In the rows, zero is written as 128.
Known rows, with every step that occurs
D/A: [138 150 114 159 134 127 118 153 188  99 125 110 139 124 113 129 152 127
 141 129 100 111 152 131  87 124 125 108 130]
H/F/A: [ 58 171 187 147 130 107 158 131 180 161 107  92 124 102 150 120 148 112
 141 112 118 108 146 113  95 135 135 125 136]
D/A/J/Q/Y: [115 161  78 123 119 126 131 144 146 120 118 156 154 124 116 120 151 128
 122 182 105 130 106 115 125 116 102 136 127]
D/A/J/Q/M/B: [171 130 123 137  98 123 125 167 143 136 115 145 139 122 137 126 166 141
 132 141 110 129 103  88 135 138  89 169 126]
M/A/J: [ 63 146  85 145 129 118 135 108 180 141 138 135 123  92 166 118 122 130
 123 118 133 129 174  93 122 135 124 103 116]
M/B/J/Q/L/A: [252  93  90 112 127 127  94 140 118 130 121 151 100 162 159 135 139 140
 118  67 124  97 111  97 169 125 157 157 122]
B/M: [109 107 151 125 150 117 150 115 125 114 131 109 110 140 108 132 129 134
 146 114 122 121 143 141  88 146 114 117 133]
A/F: [ 66 156 133 134 141 145 125 142 129 107 134 123 120 109 105 145 112 121
 132 129 128 129 114 145  61 144 141 106 142]
L/A/J: [ 84 170  70 127 127 128 128 152 129 110 130 157 145  91 168 152 127 143
 123 125 117 121 153  89 102 137 137 106 109]
M/B/J/Q: [185  82 114 145 107 130 112 124  94 138 112 131 113 161 151 126 141 128
 124  95 114 121 133  87 132 141 126 167 137]
Y/A: [142 145 142 149 126 133 121 140 142 123 131 106 136 122 114 132 120 121
 133 137 132 128 166 121 103 126 159  99 116]
A/J: [ 52 156  75 131 126 128 128 127 110 119 127 147 145 112 136 128 119 139
 129 130 123 128 143  99  84 143 112 115 130]
F/A/D: [ 56 178 157 130 125 111 130 154 151 153 126  89 145 113 120 120  92 132
 150 119 116 120 151 178  79 132 159 120 134]
J/Q/M/A/F: [125 119 173 134 135 135 134 121 164 148 146 112 105  97 107 136 119 111
 122 148 145 152 106 154 132 134 131 118 138]
M/A/F: [ 66 148 133 146 143 135 126 125 187 129 146 111 103  89 136 131 118 112
 125 119 139 131 144 140  98 134 151  96 132]
J/Q/L: [184 112  94 125 144 134 114 109 122 126 133 115 123 149  89 120  95 129
 132 143 146 121  99 154 130 119 131 127 144]
M/B/J: [137 101 107 140 122 124 103 130 105 118 109 136 109 171 155 122 154 135
 123  63 109 105 143  79  96 145 141 153 139]
B/J/Q/Y/A: [176 116 139 109 120 129 117 126  97 145 114 144 135 168 105 125 149 112
 115 144 119 132 132 120 144 118 160 134 120]
B/J/Q: [161  93 114 135 122 128 116 114  86 140 118 126 128 152 118 133 132 124
 128 121 115 131 142 117 130 139 125 141 134]
M/A/J/Q/L: [135 122  70 120 133 123 124  97 170 160 144 139 113 107 139 106 100 131
 120 138 154 129 133 122 175 119 125 121 118]
M/B/J/Q/Y/A: [209 104 141 119 106 128 109 136 100 142 109 144 116 175 134 119 156 116
 112 117 120 122 123  84 147 121 162 162 125]
Q/M/A: [108 128 140 147 150 113 125 107 184 132 137 109 115 128 125 120 138 121
 123 112 138 129 144 125 112 128 136 105 140]
H/F/A/D: [ 15 190 168 120 125 102 158 141 177 160 110  89 152  95 143 119 116 124
 157 120 110 107 148 158  88 139 140 129 140]
D/A/J/Q/L/B: [185 122  99 122 125 144 111 142 119  99 130 151 135 138 135 118 139 142
 128 127 130 117  94 137 192 104  96 144 117]
Q/Y/A: [120 163 127 126 139 130 121 133 145 112 126 126 137 151 100 125 135 116
 121 151 129 124 131 124  93 114 166 101 131]
J/Q: [153 116 116 157 124 138 130 115 120 127 130 103 136 121 110 136 105 122
 133 162 128 137 128 128 112 129 120 125 144]
L/A/J/Q: [134 146  77 131 109 134 136 145 119 125 131 153 147  80 164 156 116 138
 123 160 121 137 143  98 138 131 124 123 110]
L/B/M/A/D: [ 97  96 160 122 147 117 148 100 152 100 150  95 114 126 164 123 111 141
 148  86 141 119 159 185 158 122 115 122 124]
L/B/M: [134  88 174 131 151 131 143 113  87  81 134 111 107 155 141 135 137 138
 139  87 139 118 127 144 125 129  98 127 132]

Rows
[126  98 179 112 133 128 123 122 137 164 132 140  96 127 112 134 146 113
 117 113 128 145 120 144 150 145 139 135 129]  B/J/Q/M/A/F
[ 82 150  70 117 124 130 133 115  95 128 123 162 148 128 119 122 119 129
 114 173 128 140  93 105 110 126 110 136 142]  A/J/Q/Y
[ 93  92 205 129 153 138 150 120 148 104 152 112  76 111 156 136 136 122
 133  80 149 126 132 161 149 131 119 114 121]  L/B/M/A/F
[145 147 101 114 117 126 136 150 122 132 128 158 149  99 138 156 129 142
 120 155 127 143 113 102 135 136 115 129 117]  L/A/J/Q/M
[141 131 163 118 121 135 122 132  78 149 124 134 111 133 146 109 110 134
 120 101 153 125  91 136 192 109 126 152 119]  F/A/J/Q/L/B
[168 143 140 131 123 136 129 127 127 133 126 119 143 138  95 128 122 112
 119 183 135 141 119 132 124 108 155 118 132]  J/Q/Y/A
[ 99 154 184 119 108 111 141 148 112 184 118 128 133 109 116 122 123 128
 127 144 132 149 111 115 127 140 122 145 120]  F/A/J/Q/M
[115  90 129 125 123 110 169  97 164 164 142 123 104  90 151 121 120 132
 137 143 142 146 167 123 166 142  90 128 104]  B/M/A/J/Q
[195  96 164 116 119 145 110 121  61 111 115 147 128 183 136 128 161 116
 106 116 130 131 114 121 184 101 148 143 121]  L/B/J/Q/Y/A
[213  61 168 112 153 137 137  99  78 101 137 117  95 167 111 125 112 138
 137 101 157 118  85 174 182 117 101 147 135]  J/Q/L/B/M
[ 74 146 115 122 144 106 126 115 185 133 144 106 145 122 117 120 106 136
 136 122 130 129 144 174 104 131 139 110 142]  Q/M/A/D
[158  91 126 120 133 143 109 101  44  97 113 156 125 193 140 126 156 121
 104 102 122 122  85 121 162 110 124 155 150]  L/B/J/Q/Y
[ 97 160 116 129 111 132 130 146 121 133 127 138 148 106 136 131 122 133
 130 147 130 135 171  97 111 135 141 105 100]  Y/A/J
[161  93 114 107 158 138  87 110  67  90 120 152 104 204 133 115 145 137
 118  42 132  95 103 137 151 118 141 138 139]  Q/L/B/J
[143 136 124 136  97 136 139 138 110 151 130 130 153  93 128 135 108 128
 130 180 136 150 158 103 146 131 131 122  99]  Y/A/J/Q
[155 107  94 117 130 149 114 113  61 108 133 155 129 143 139 120 103 142
 118 119 155 124  82 126 178 113 103 143 132]  A/J/Q/L/B
[ 95 168 141 138 135 142 120 174 181  99 129 122 127 103 101 141 146 120
 140 133 103 119 128 156  77 136 135 111 130]  D/A/F
[136  76 186 147 151 123 145  96 159 101 146  99  88 133 170 124 142 130
 132  77 146 121 159 139 165 122 109 117 121]  L/B/M/A
[105 133  85 135 111 134 138 121  96 137 129 137 147 103 128 133 104 134
 128 168 130 145 129 107 119 139 102 131 127]  A/J/Q
[125 156 158 112 123 150 131 148 119 131 131 132 131 116  86 139 114 105
 120 184 137 147  94 150 114 119 165 117 131]  J/Q/Y/A/F
[ 88 167  90 139 121 125 125 158 166 113 122 142 150 106 133 128 152 140
 138 137  99 118 155 107  98 134 107 116 115]  D/A/J
[138 161 114 107 116 128 130 136 119 133 131 113 168 132  92 126  89 125
 136 192 126 140 121 179 120 111 154 123 133]  J/Q/Y/A/D
[126 124 122 126 128 112 130 108 165 150 143  98 149 112 113 124  95 131
 136 154 136 144 132 182 139 126 127 126 141]  J/Q/M/A/D
[167  91 142 115 132 122 116 119  79 143 114 137 131 170  97 132 149 128
 123 120 115 136 114 125 128 143 119 148 142]  B/J/Q/M
[146 145 126 125 113 121 131 152 146 134 121 144 157 114 103 129 156 136
 135 166 109 139 113 122 133 136  88 142 121]  D/A/J/Q/M
